Each row was made from one path, in order. Every step used is in the known rows, and no mark comes twice. Write each row's path.
Known rows
J C: [-8.8 3.1 -13.5 4.4 5.6 17.4 4.6 -7.2 1.6 -1.5 6.7 7.2 14.3 -9.2 -6.1 6.6 -21.0 -5.1 3.4 -13.2 8.7 -14.6 -17.6 -13.3 3.0]
G Z: [6.1 -10.5 -6.2 0.7 16.0 14.2 19.7 -2.8 -2.6 -12.5 9.5 2.7 1.4 6.3 -1.4 -2.6 7.2 0.2 0.3 8.0 -13.5 13.4 15.0 4.3 7.8]
J C F G Z U: [11.6 8.3 -12.1 -2.9 15.8 10.7 -21.6 7.5 -10.9 -7.0 16.4 -1.0 27.4 -11.6 -17.6 -1.8 -32.2 -0.6 -13.0 6.2 11.7 -8.6 -15.3 -33.9 6.0]
U T: [17.1 -3.6 26.8 0.5 15.8 -9.5 -10.8 -2.9 18.9 9.7 0.0 3.5 5.3 5.0 10.9 -19.7 5.5 -1.3 -0.8 15.9 2.9 -11.2 4.8 12.3 1.2]
Z U F: [-2.7 27.2 6.1 -29.5 18.4 -16.3 -7.3 -2.3 2.4 2.4 24.8 -21.8 1.3 -5.3 6.2 -1.5 -4.6 1.0 4.7 15.1 10.8 0.3 -4.0 -2.2 1.0]
T U F G Z: [21.3 -5.2 -1.3 -32.9 34.5 -34.4 0.0 6.9 2.3 -30.7 12.1 -19.2 0.9 -12.1 8.5 12.0 -11.6 -4.5 0.4 18.5 29.0 11.1 28.2 -3.1 -13.4]
F G: [29.4 -4.0 -5.2 0.1 10.9 -2.2 -11.1 7.6 -14.0 2.0 -12.0 -6.2 -2.8 -5.3 -7.4 -0.6 -20.9 -2.0 -25.0 -1.1 14.0 12.4 -6.5 -15.1 -1.5]
J C F U T: [9.0 -6.9 -2.0 12.2 6.6 -2.9 -16.3 0.7 1.4 -13.3 17.0 10.1 24.8 -4.7 -4.7 -19.7 -22.5 -8.9 -0.5 12.0 10.9 -25.3 -12.0 -22.2 9.9]
R H N: [27.5 15.8 0.9 -0.8 -6.0 -18.5 -12.6 -7.8 -2.0 -10.4 28.3 1.3 -20.5 -5.2 -1.4 16.7 -2.2 -21.1 -5.6 -7.9 -19.1 -30.0 -12.9 -7.2 1.0]
Z U J C H: [2.6 10.4 1.7 -18.3 27.3 4.2 -0.5 -19.2 8.6 4.5 17.7 -8.2 14.3 -9.5 -11.8 19.7 -14.4 -6.4 0.2 -4.8 39.6 -2.0 -22.0 -19.1 -5.7]
T U J: [8.3 -8.5 19.8 -18.9 32.9 -24.5 -5.5 -7.9 16.8 -26.4 1.8 -6.0 13.4 -10.6 7.4 21.4 9.2 -3.7 11.6 -0.4 53.1 12.6 19.1 3.0 -20.5]
G Z U: [1.1 3.0 -3.1 -12.8 27.6 12.0 9.1 -4.0 -8.3 -7.4 20.2 -2.0 8.3 2.5 -7.5 -0.1 11.4 4.7 -0.9 14.2 -3.6 15.0 2.2 -2.3 15.6]
U J C: [6.0 -0.6 12.8 5.7 24.0 18.3 6.7 -19.5 18.9 -5.6 3.3 -0.7 17.7 -6.7 2.9 9.8 -14.4 -9.7 4.8 -20.2 34.8 6.1 -6.9 -2.2 -14.5]
G Z U F: [2.6 10.4 -1.2 -22.7 30.2 1.7 13.7 -4.3 -0.5 -10.1 29.5 -14.5 2.1 1.2 3.5 -3.2 3.4 1.3 4.3 20.3 -6.0 13.0 11.4 3.4 8.9]
F G Z U T: [39.4 -4.1 6.1 -9.5 41.2 1.8 -8.1 3.0 -11.0 2.0 4.4 -5.9 6.3 -1.2 -8.6 -9.8 -9.2 1.4 -25.8 17.5 13.5 18.7 -2.5 -11.3 11.6]
H N: [20.2 9.8 7.6 4.7 4.0 -17.1 -9.3 -19.2 15.7 3.5 8.7 13.9 -8.5 -1.3 0.6 -5.9 8.9 -0.8 5.8 1.8 -6.8 -34.9 -1.5 3.2 -10.6]
J C F: [-7.3 7.8 -7.1 4.8 -6.1 6.7 -19.3 4.8 3.1 -6.2 12.0 5.0 24.5 -8.5 -7.2 -2.4 -25.2 -2.4 3.3 -0.8 2.6 -23.3 -10.9 -21.4 -3.0]
J C F G Z: [14.7 -0.9 -14.1 5.2 8.7 12.5 -15.8 8.0 -6.6 -10.9 10.3 2.1 22.0 -9.1 -13.4 -2.8 -34.9 -3.8 -11.9 2.0 5.0 -8.2 -7.0 -28.8 0.2]
T U Z: [8.7 -13.8 2.8 -37.4 19.9 -26.7 -7.8 -5.5 14.8 -31.9 20.1 -7.0 22.0 -9.6 17.0 18.7 -9.5 -1.4 2.9 5.1 38.2 1.5 12.8 -1.8 -17.7]
C J: [20.3 -7.8 6.3 19.5 -4.0 6.5 -8.8 13.1 13.5 -1.0 -11.8 -6.2 -10.8 9.8 7.3 2.5 -21.6 11.2 4.9 -7.8 21.2 -7.3 8.0 -6.5 5.8]
T U: [-3.1 -6.2 1.4 -20.3 17.5 -27.5 -8.3 3.7 1.5 -22.0 3.6 -1.9 9.0 -10.7 0.6 17.6 7.1 0.8 9.9 8.1 30.5 -1.5 13.1 -4.1 -7.1]
C Z U: [-5.8 12.2 -8.0 -26.8 8.3 -18.1 -16.6 6.9 -8.0 9.1 20.1 -13.2 0.3 -8.3 -4.8 2.6 -0.7 7.8 2.7 -0.2 16.9 1.4 -12.5 -15.2 -1.8]
U J C H R: [13.4 -9.5 -7.2 3.8 18.0 2.9 15.5 -27.2 29.5 4.2 3.1 4.2 8.6 -1.5 -3.6 24.7 -21.6 -12.0 2.5 -10.3 21.5 -14.7 -12.4 -7.0 -30.9]

Write each row's path
[3.4 10.2 6.5 -25.5 21.0 -16.5 -13.8 -2.4 3.6 5.5 18.9 -16.8 3.8 -8.0 -0.1 5.4 1.4 3.9 4.6 -6.7 35.0 12.0 -7.2 -8.8 -11.7] -> C Z U J
[30.4 0.9 -4.2 -15.2 22.0 -9.5 11.4 3.9 -0.2 -10.1 10.7 -22.6 -10.3 -0.9 9.3 -6.4 -22.9 -7.0 -11.6 13.5 -2.0 16.1 18.6 0.7 -7.1] -> U F G Z
[-0.5 2.9 4.5 -33.0 20.1 -39.4 -2.5 3.9 12.1 -26.0 14.2 -16.3 1.9 -11.4 13.9 13.3 -1.7 -3.5 16.1 14.9 27.2 -3.9 24.6 4.3 -16.3] -> T U F
[3.2 -4.4 14.9 -15.5 28.6 -19.1 -17.7 -3.9 18.8 -30.3 9.1 -3.0 29.1 -16.1 2.8 20.1 -7.6 -5.6 14.1 -0.7 54.7 -2.7 11.6 -10.3 -22.2] -> T U J C F
[7.5 2.7 16.9 6.4 13.9 10.0 -11.2 -9.7 20.9 -9.9 6.9 -2.5 25.2 -6.5 2.3 2.8 -17.9 -7.0 5.3 -11.1 30.1 -1.2 -1.2 -7.8 -19.0] -> U J C F
[21.6 -12.1 9.5 -15.4 42.3 -14.0 -14.1 -1.5 9.6 -34.9 8.2 -5.0 27.6 -15.6 -2.2 19.4 -14.2 -5.4 1.0 3.0 55.2 10.6 15.7 -15.4 -19.2] -> T U J C F G Z
[1.2 17.5 13.6 -12.7 34.5 12.0 -6.5 -17.2 7.6 2.9 16.0 -6.8 21.9 -10.7 -5.1 10.1 -7.5 -2.9 2.6 -8.6 41.5 6.1 -20.3 -11.2 -2.0] -> Z U J C
[5.2 -2.6 5.2 -3.2 20.9 8.3 2.8 -13.3 17.8 -3.7 9.0 -5.7 12.9 -9.9 3.9 10.3 -17.4 -7.4 7.8 -24.3 39.0 5.3 -7.3 -6.2 -20.0] -> U J C Z
[8.6 15.3 25.6 -16.8 27.3 -10.2 -21.1 -4.6 7.0 14.8 12.7 -3.9 13.0 -1.0 1.2 -12.7 8.6 4.8 -2.3 20.2 16.4 -7.7 -12.2 1.0 10.6] -> Z U T
[20.6 -17.4 -3.1 -3.6 -5.3 -20.6 -17.8 3.8 -1.0 -27.9 26.7 -3.1 21.6 4.1 7.0 -20.2 -18.8 -5.9 -8.6 19.0 7.1 -3.4 5.0 -17.5 -0.9] -> C F U Z
[16.0 -22.4 -9.1 7.8 25.1 -2.7 15.0 -15.9 -4.0 -20.9 14.8 1.0 8.0 -6.0 -0.5 -5.6 -13.6 -14.8 0.5 -10.8 41.3 10.0 -11.3 -16.8 3.2] -> F U J C Z
[14.9 -8.9 4.4 -20.5 32.1 -28.0 -0.9 -23.6 25.9 -22.9 12.1 4.4 10.8 -16.1 -2.4 31.5 -7.3 -11.6 14.3 -3.7 53.5 -23.2 5.7 -11.2 -28.5] -> T U J C H N
[16.8 18.4 14.5 -11.2 32.0 4.0 -27.4 -6.4 2.0 0.1 14.0 -11.2 26.9 -12.8 -9.6 5.9 -20.5 -2.3 -8.9 -2.5 44.5 6.3 -19.8 -23.7 -6.0] -> Z U J C F G
[3.8 17.6 -20.7 -25.9 18.7 -6.4 -10.5 2.3 -5.8 5.3 24.9 -16.4 8.5 -19.2 -6.0 5.6 -37.8 -2.7 -3.0 -8.5 27.4 -9.1 -24.0 -28.0 -4.4] -> J C Z U F G
[17.2 -20.3 -3.4 14.3 26.7 5.4 18.4 -20.1 -2.7 -22.8 10.4 5.2 11.4 -4.1 -1.9 -6.0 -11.2 -16.7 -1.5 -7.1 37.4 10.8 -11.2 -13.7 7.0] -> F U J C
[30.6 -1.8 -7.7 -9.7 32.8 7.2 -2.9 4.2 -21.0 -2.4 5.3 -7.9 3.3 -3.9 -13.4 0.8 -12.2 1.8 -25.6 9.5 11.2 24.7 -5.2 -17.7 11.3] -> F G Z U
[21.1 6.6 1.5 -2.1 24.3 6.2 -27.9 6.0 0.0 -1.7 16.6 0.8 29.3 -8.5 -11.6 -11.7 -30.2 -0.8 -13.6 14.0 13.3 -13.6 -13.4 -27.5 6.4] -> J C F G Z U T
[0.8 20.2 17.5 -11.9 26.9 4.4 -20.7 -9.4 9.3 -0.6 19.4 -7.5 27.9 -9.9 -5.7 4.7 -9.6 -0.7 3.1 -1.0 38.5 0.1 -15.5 -15.6 -5.7] -> Z U J C F
[8.3 -10.1 -15.2 1.2 1.1 1.7 -10.3 -4.1 -0.1 -24.3 28.5 4.7 31.0 -6.1 -0.9 -10.0 -36.1 -9.1 -3.9 2.6 14.5 -18.1 -13.9 -27.8 2.6] -> J C F U Z
[5.7 4.7 8.0 -8.5 36.1 16.7 -0.5 -9.0 5.3 -14.9 26.0 -3.9 24.9 -2.3 -6.2 0.7 -0.9 0.9 2.2 8.9 15.4 12.6 1.7 -9.2 3.1] -> G Z U J C F
[0.1 -7.6 -36.6 1.7 -2.4 -0.8 14.8 -16.9 14.2 11.2 6.3 13.0 3.2 -1.8 -15.2 25.3 -29.9 -8.7 -0.1 -0.7 -8.3 -39.6 -24.4 -20.1 -17.0] -> J C H R
[-4.7 12.0 -6.7 -17.4 19.1 -1.6 -14.7 -3.4 4.3 10.5 22.6 -1.6 17.0 -13.0 -4.6 -1.5 -19.3 0.2 5.0 -5.2 24.6 -20.3 -26.1 -18.5 3.6] -> J C Z U T
[26.2 2.6 0.2 -6.6 12.1 -8.2 -31.6 18.4 -14.2 -8.3 9.6 -8.4 15.0 -2.0 -12.4 -10.6 -14.9 5.1 -19.7 22.4 1.5 8.3 5.5 -24.2 1.8] -> C F G Z U
[25.7 -5.6 11.6 7.7 27.9 15.3 -7.4 -7.1 12.6 -14.3 6.6 -3.9 24.1 -6.2 -3.2 1.9 -24.7 -8.0 -7.0 -7.1 30.5 12.0 3.0 -13.8 -15.2] -> U J C F G Z
[23.9 -27.1 -12.6 -6.7 11.3 -8.2 14.1 -13.9 -5.3 -28.0 25.9 -0.4 11.1 3.7 11.8 -13.1 -16.4 -11.3 -11.9 5.8 17.5 8.6 -5.6 -10.0 7.6] -> F U Z
[33.5 -1.7 -2.1 -6.7 45.2 18.2 0.1 -6.2 -10.6 -6.0 7.4 -6.7 14.1 -8.6 -12.0 5.8 -22.2 -3.5 -22.7 -1.1 30.6 25.7 -10.5 -19.9 4.2] -> F G Z U J C
